What can hang from each mark
Q_199: Q_46
Q_383: Q_199 Q_327
Q_609: Q_46 Q_383 Q_743
Q_46: Q_199 Q_327 Q_609
Q_327: Q_46 Q_383 Q_743 Q_909
Q_743: Q_609

Every row comes from one small tree of marks. The marks that hang from a mark follow it in brackets, in the order of their numbers. Every link used is in the known rows. Which tree was each row made from?
Known rows
Q_743{Q_609}: [ 41.0   6.2   6.7  -6.7 -15.9 -11.5  72.0  20.0  -0.2   3.0 -14.4  23.9
 -12.2   2.5 -28.6 -17.5   0.6   8.0 -28.0]
Q_199{Q_46{Q_327 Q_609{Q_383}}}: [ 58.3 -11.5  11.9 -21.7 -32.4  -8.0  55.1  22.6  20.9   7.2   7.5  73.2
 -33.4  29.4  -7.7   1.0 -32.4   4.7   5.3]
Q_199{Q_46{Q_327{Q_743 Q_909} Q_609}}: [ 47.0 -25.4  10.4  -1.2 -32.1 -35.6  57.0  30.9   3.6  -6.6  16.0  79.8
 -43.3  25.2  20.8   6.5 -16.6   1.3  -6.0]
Q_383{Q_199{Q_46} Q_327}: [ 33.2   4.2  17.8  38.7  11.0  -4.3  44.4   9.9  21.8  31.1  12.0  -3.5
 -15.9  36.2 -35.9  -3.8 -26.5 -37.8 -14.4]
Q_327{Q_46}: [ 25.4 -15.3  15.2   3.6  -6.6 -41.0  39.5   6.5 -14.4   2.4  23.5  27.0
 -16.4  -5.5 -25.0  -7.9   9.5 -14.8 -32.6]
Q_743{Q_609{Q_46 Q_383{Q_199}}}: [ 36.4   5.3   9.7  -3.9 -30.3  13.2  43.8  38.0  37.5  20.3  10.2  35.4
  -5.5   8.0 -34.9 -33.0 -10.8  24.3  -7.0]
Q_609{Q_46}: [ 39.8  -9.1  13.2 -11.0 -22.8 -19.1  36.2   8.2  -0.5   5.0  29.4  30.9
   3.1  -4.2 -26.6 -21.3 -13.0  -7.9 -25.4]
Q_46{Q_327{Q_909} Q_609{Q_383 Q_743}}: [ 41.2 -18.6 -24.1   3.6 -49.9 -20.9  36.3  15.9  50.3  13.7  12.4  79.0
 -12.6  -1.1  10.0 -22.8 -22.8  16.6  13.6]
Q_743{Q_609{Q_46{Q_199} Q_383{Q_327}}}: [ 41.3 -13.3  -6.5  -5.2 -31.3  26.6  34.9  33.9  30.5  17.0  14.5  45.9
  -1.5  24.9 -23.0 -13.5 -10.6   3.7  16.6]
Q_743{Q_609{Q_46{Q_327{Q_909}} Q_383{Q_199}}}: [ 45.7  -2.0   6.6   0.2 -42.0   2.0  46.4  41.4  39.5  22.5  12.2  53.4
 -11.8   3.5  -2.8 -34.8 -12.8  27.2  -7.4]
Q_383{Q_327{Q_743{Q_609{Q_46{Q_199}}}}}: [ 23.5 -26.9   0.3  19.7  -8.2   0.7  32.0  27.4   7.2   4.3  13.6  39.8
   3.4  25.3  -7.2   7.7  -0.7 -23.5  24.7]
Q_199{Q_46{Q_327{Q_383 Q_909} Q_609}}: [ 46.7  -9.2   1.3 -10.3 -35.9 -34.4  57.6  30.7  14.7  15.3  15.7  69.7
 -44.9  30.0  16.6   0.3 -11.7   1.1 -15.6]
Q_327{Q_383}: [ -1.7  12.1 -17.3   2.9 -13.6 -32.2  37.8  14.9   4.0  38.9  12.2  20.6
  -7.3  17.4 -37.7 -15.4  20.5 -19.9 -26.9]
Q_609{Q_383{Q_327{Q_46{Q_199} Q_909}} Q_743}: [  8.5 -23.7 -37.8  38.3 -30.7 -12.0  -3.5   5.9  40.6  23.2  48.1  32.9
   4.1  15.4 -24.2 -12.9  -8.7 -17.7  17.2]
Q_743{Q_609{Q_383{Q_199 Q_327}}}: [ 29.8  13.1  -1.7  18.0 -10.4  11.3  55.7  23.8  41.8  35.5 -12.3  16.4
  -6.9  17.6 -36.7 -24.2  -9.6  -0.3   4.4]
Q_46{Q_199 Q_327{Q_383} Q_609}: [ 20.3 -30.9 -17.8  -5.0 -28.2   6.5  29.3  48.2  11.3  21.6   0.1  87.6
 -27.8  44.3  -5.2   8.0  16.3  -9.1  -1.2]
Q_383{Q_327{Q_743{Q_609{Q_46}} Q_909}}: [ 29.3 -16.3  -4.1  26.8 -16.5 -31.1  48.1  16.8  16.6  12.5  17.0  33.6
  -5.5   4.9  17.6 -10.1  -2.1 -16.9  12.0]
Q_743{Q_609{Q_46{Q_327{Q_383 Q_909}}}}: [ 48.2  -4.7   6.1 -16.3 -41.8 -20.9  55.1  37.4  14.3   9.0  12.6  55.4
  -8.8  -0.8  17.6 -18.7   0.0  19.2 -13.0]
Q_383{Q_327}: [ 33.3   0.6  -1.5  18.7   4.7 -20.2  50.3 -12.1   8.8  25.5   0.7   4.4
   3.3   8.9 -25.2  -8.1 -13.8 -43.2  -4.4]

Which tree is each row?
[  4.0 -19.1   2.4  10.5 -16.2 -21.3  33.1  47.5  28.1  25.5  -2.0  79.1
 -18.5  25.1   4.1   2.1  13.9  -2.0  19.0]
Q_46{Q_327{Q_383{Q_199} Q_743} Q_609}
[ 22.2 -34.3 -22.3  10.6 -24.7  15.8  20.1  30.2  15.2  -6.4  12.9  57.7
 -13.7  29.7 -43.3  -1.2  -2.2  -0.7 -10.7]
Q_46{Q_199 Q_609{Q_743}}
[ 26.4 -15.3 -12.3  21.9 -52.9  -4.7  -5.8  24.7  57.5  22.4  55.1  52.9
  16.9  -0.9 -12.3 -35.5 -30.4  15.8   7.0]
Q_609{Q_46{Q_327{Q_909}} Q_383{Q_199} Q_743}
[ 11.6 -12.3 -16.3  42.5  -5.2 -43.5  43.6   0.1   7.9  25.0  14.9  21.1
  -8.8   9.5   2.1  -9.7   2.9 -39.9  -0.5]
Q_383{Q_327{Q_743 Q_909}}
[ 64.7 -15.4  22.1 -20.0 -24.5 -16.7  63.2  21.0   4.3  -6.0   3.8  66.5
 -34.1  24.8  -0.7   7.3 -30.3  -0.7  -9.0]
Q_199{Q_46{Q_327 Q_609}}
[-17.5   1.5 -15.5  39.1 -26.9 -37.7  39.6  63.1  19.8  33.0  25.3  41.6
 -40.2  39.2  -2.5 -11.3  32.2   8.8 -22.9]
Q_327{Q_383{Q_199{Q_46}} Q_743{Q_609} Q_909}
[  7.5 -25.3  -7.7   2.9 -33.2   4.9  23.9  48.1   8.3   1.4  21.8  66.2
  -5.0  23.8 -24.4  -6.4  11.3  11.1  13.7]
Q_327{Q_743{Q_609{Q_46{Q_199} Q_383}}}
[ 41.1 -34.4  -4.2   3.2 -40.9  -9.0  22.7  29.8  -5.8   5.8  37.1  64.9
 -11.6  14.8   5.6 -14.7  -3.8  -9.4 -31.8]
Q_609{Q_46{Q_199 Q_327{Q_909}}}
[ 14.5 -14.5   1.4  -2.8 -31.2  -9.9  34.6  37.1  14.0   1.9  17.7  58.4
  -0.4   8.4 -19.1 -11.8   3.5  14.4  17.2]
Q_327{Q_743{Q_609{Q_46 Q_383}}}
[ 32.0 -37.0  -2.4  21.3  -3.3  -6.4  19.4  11.6  18.1   1.6  23.0  39.2
  -7.2  18.7 -14.3  11.5  -5.9 -28.1  17.5]
Q_383{Q_327{Q_46{Q_199 Q_609{Q_743}}}}
[ 47.8 -25.7  21.1 -12.2 -24.0 -22.1  53.4  30.4   0.3 -12.0   9.9  79.3
 -32.1  28.6   5.7  15.9 -21.4  -0.6   7.0]
Q_199{Q_46{Q_327{Q_743} Q_609}}
[ 33.1 -30.1  -3.0   9.0 -30.3 -41.8  55.2  27.4  11.9   3.8  -0.4  85.5
 -30.0   3.0  30.1  -7.6   1.3   1.1   0.2]
Q_46{Q_327{Q_743 Q_909} Q_609}
[ -1.3 -12.8  -7.4   6.2 -20.5 -38.7  28.1  28.7  -3.6  22.3  11.9  62.2
   0.3  17.6   1.9   4.0  18.1 -18.7   6.3]
Q_46{Q_327{Q_383 Q_743}}
[ -3.5  -6.0 -17.8  18.8 -24.4 -68.6  31.1  21.9   2.8  35.0  41.7  32.3
 -33.4   3.4   1.5 -18.6  38.3 -12.4 -41.9]
Q_327{Q_46 Q_383 Q_909}
[ 36.6   9.7 -15.4   9.2 -24.3  -8.4  63.9  14.5  34.0  30.4  -6.3  25.4
 -13.0   9.1 -15.4 -26.7  -6.9   0.9   0.4]
Q_743{Q_609{Q_383{Q_327{Q_909}}}}
[ 11.0  -0.1  -0.6  34.7  -0.4  -6.9  23.0   8.4  40.5  47.5  18.9  13.0
  -7.5  17.1 -41.4 -20.4  -6.7 -26.5   6.5]
Q_609{Q_383{Q_199 Q_327{Q_46}}}
[ 13.8  -8.5 -14.0  31.6 -12.6  -9.4  42.1  20.7  54.4  41.2   1.9  45.3
 -26.1  20.1 -20.1 -22.4  -6.0  -9.0  16.1]
Q_46{Q_609{Q_383{Q_199 Q_327{Q_743 Q_909}}}}
